Each row was made from one small tree. The marks that hang from a mark follow it in brackets, in alphabetical order. Every link used is in the known rows. Write each row's tree.
Known rows:
N(S(P(Q(D)))): [-18  12  27   1  -5   1   4   9  13   5 -14   7  11  21   4 -12  -2   3
   0   1 -12 -15  -1]
S(N P(Q)): [-14   8  13   4  -2  -3   4  -8   1   5   4  -7  10  -8  -7   3  -7  -1
  -6   7 -11  -7  -1]
P(S(Q)): [  0   1  22 -13  -5  -2  -1  -9  -3   2 -20  14  -1  15  17   7  -3   8
   0   7   4  -2  -1]
J(Q(D S(N))): [ -2  -2  18   5   1   3  -1   1  -9   0  23  -4   8 -21  10 -12   7   6
   2  14 -18   5   4]
J(Q): [  8   2  10   1   3   3  -2   5   0  -1   9  10  -1 -15  -2 -11   0   6
   2  -1   1  -3  -2]
S(P): [ -4   7  -5  -2   1   0   0  -2   6   3  -6  -7   0   8  -7   3  -1   4
  -2   4  -1 -12   0]
N(S): [-7  2 -1  2 -2 -2  3  6  2  0 -9 -3 -1  5  0 -6 -2  0  5 -8 -5  2 -7]
Q(J): [ -2   2  10  -2   2   2  -1   6  -5   0   3   6   7 -24  -3  -4   2   0
  -1  -4  -2   2  -6]
N(S(Q)): [ -2   0   9   2  -3  -1   0   3   4   2 -28   1  -4  21  -5  -1  -7   5
  11  -1  -1   3  -7]
D(P(S(N)) Q(J)): [-23   7  12 -13   8  -2   4  -4 -11  10  -4   4  14 -43   1   1   2  -1
 -14   3  -9   3 -13]
D(Q): [ -5   0   4  -2   3  -1  -1  10   3   4 -13   9   2  -6 -10   3  -2   0
   2   3   5  -2  -4]
D(J P Q): [-15   6  -4  -7  12   2  -1  13   3  10 -26   7   7 -19 -20   1   1  -2
  -4   4  11  -5 -11]
P(Q(J(D)) S(N)): [-16   7  29  -6  -6  -4   4   1 -11  -3  16  21  17 -37  11 -11   2  -2
  -4  -4 -13   2  -1]
N(S(P(Q))): [-17  12  18   0  -3  -3   6   2   8   5 -13   1   7  11  -4  -5  -7   2
  -2  -2  -4 -14  -7]
S(N P Q(D(J))): [-12   7   6   2   1   4  -4   9   5   5 -30  -1   6   6 -14   3  -3   8
  10  14 -12  -2  -2]
P(Q(D J) S(N)): [-19   5  48  -8  -6  -1   4  -1 -10   1  13  20  20 -30  28  -9   3   0
  -8   3 -21   5  -2]
D(P Q(J S)): [-16   3  12  -9  11   2  -1   4  -8  10  -5   0  15 -32 -11   0   8  -1
 -11  11   4  -4 -10]
N(S(P)): [-11  10  -6   0  -1  -3   3   4   8   3 -15 -10  -1  13  -8  -3  -3   4
   2  -4  -6 -11  -6]
D(J P): [-11   5  -6  -4   9   3   0   3   0   6 -13   0   5 -15 -11  -1   2  -2
  -5   1   6  -2  -8]
P(Q(D) S(N)): [-18   3  39  -6  -7  -2   6  -7  -5   2  10  14  14  -7  31  -5   1   0
  -7   7 -18   2   4]
J(D): [  2   3 -10   3  -2   1  -2   8   4  -5   2   7   1   2 -10  -9   3   0
   6  -3   0  -3   7]

Write each row's tree:
[ -9   5   8  -3  -1   2  -2   0   2   4  -1  -8   8  13   8   1   8   8
  -2  17  -8 -14   8]
Q(D S(P))
[ -4   9  24  -4   0   7  -7   9   7   4 -23   9   8  10  -8  -4   1  10
   3  10  -6 -11  -1]
S(P Q(D J))
[  5   9  -4   2   7   6  -3   5   5   0  10  10   2 -12 -18 -22   5   3
  -3  -1   3 -10   1]
J(D(P) Q)
[-10  11   6 -14   2   1   0  -1  -4   1   4  15  11 -22   3 -12   9   1
 -11  -4  -2  -8  -2]
Q(J(D(P(S))))
[ -7   1  14   3   7   5  -1  -7  -8   6  22  -9  11 -22   4 -14   9   4
  -8  16 -16   1   1]
J(Q(D(P) S(N)))
[  0   1  14  -4   4   2  -2  12  -9   0   3   9   6 -31   0  -6   5   8
   5   8   6  -3  -5]
D(J(Q(S)))
[ -9   8  -7  -3   1  -2  -2  12   4   3 -12   2   7   2 -20   1   5   7
   4  14   5 -18   5]
J(D(Q(S(P))))
[-16   5  12   1   1   2  -1   1  -8   3  11 -15  16 -25   2  -2   8   5
  -3  15 -23  -2   1]
Q(D J S(N P))
[-15   2  29  -6  -6  -6   7 -14  -9   2  10   8  11 -17  22   2  -4  -1
  -9   3 -11   3  -1]
P(Q S(N))
[ -8   9  -3 -12   0  -1   2  -7   1   1   1  10   4   2   6  -9   7   2
 -10  -1   1 -10   3]
J(D(P(S)))
[-23   7   7 -10   3   1   3  -3  -6   7  -6   2  12 -19  16  -5   6   1
  -8   6 -14   3  -4]
Q(D(J P(S(N))))
[-15   6 -14   2   1  -4   0   7  -1   3  -2 -10   9 -13 -23   2   3   4
   4  16  -8  -9   4]
J(D(Q(S(N P))))
[  2   0  -1   7   1   0  -1   3  -9  -5  26  -2   5 -30  -7 -14   6   5
   7   8 -10   2   5]
J(D Q(S(N)))
[ -6   0  21   4   0   6  -5   6  -4   1  -8   4   9 -11  -4  -5   0   3
   7   7 -18  10  -3]
S(N Q(D J))
[  5   3   9   1  -1   5  -7  12   1  -4 -14  18   4  -5 -18  -9   0   5
  11   0   2  -1   0]
S(Q(J(D)))
[-12   2  21   5  -2  -2   2   3 -13  -3  22   5  20 -39  -3 -10   4  -4
   0   6 -12   4   2]
P(Q(J(D) S(N)))
[-17   8  14 -16   3   3   1   3   0   6 -15  14  11  -6  19  -6   9   4
  -9   5  -2  -7  -3]
Q(D(J P(S)))
[-18  -1  -4  -1  10  -2   3  -7  -9  11   0 -16  10 -22 -10   7   3  -3
 -10  16  -5   3  -5]
D(P Q(S(N)))
[-15   7  55 -13  -6   1   2   4  -4   1   4  31  19 -16  30 -11   5   3
  -9   1  -9  -5  -1]
P(Q(D J) S)
[-13  -3  22   4  -2  -5   5 -11 -13   2  17  -7  13 -19   9   4  -1  -4
  -5  12 -10   5   1]
P(Q(S(N)))
[-16   9   0  -8   2  -2   2  -6 -10   1  12   4  12 -35   1 -11   7  -1
 -10  -3 -14   1  -3]
Q(J(D(P(S(N)))))
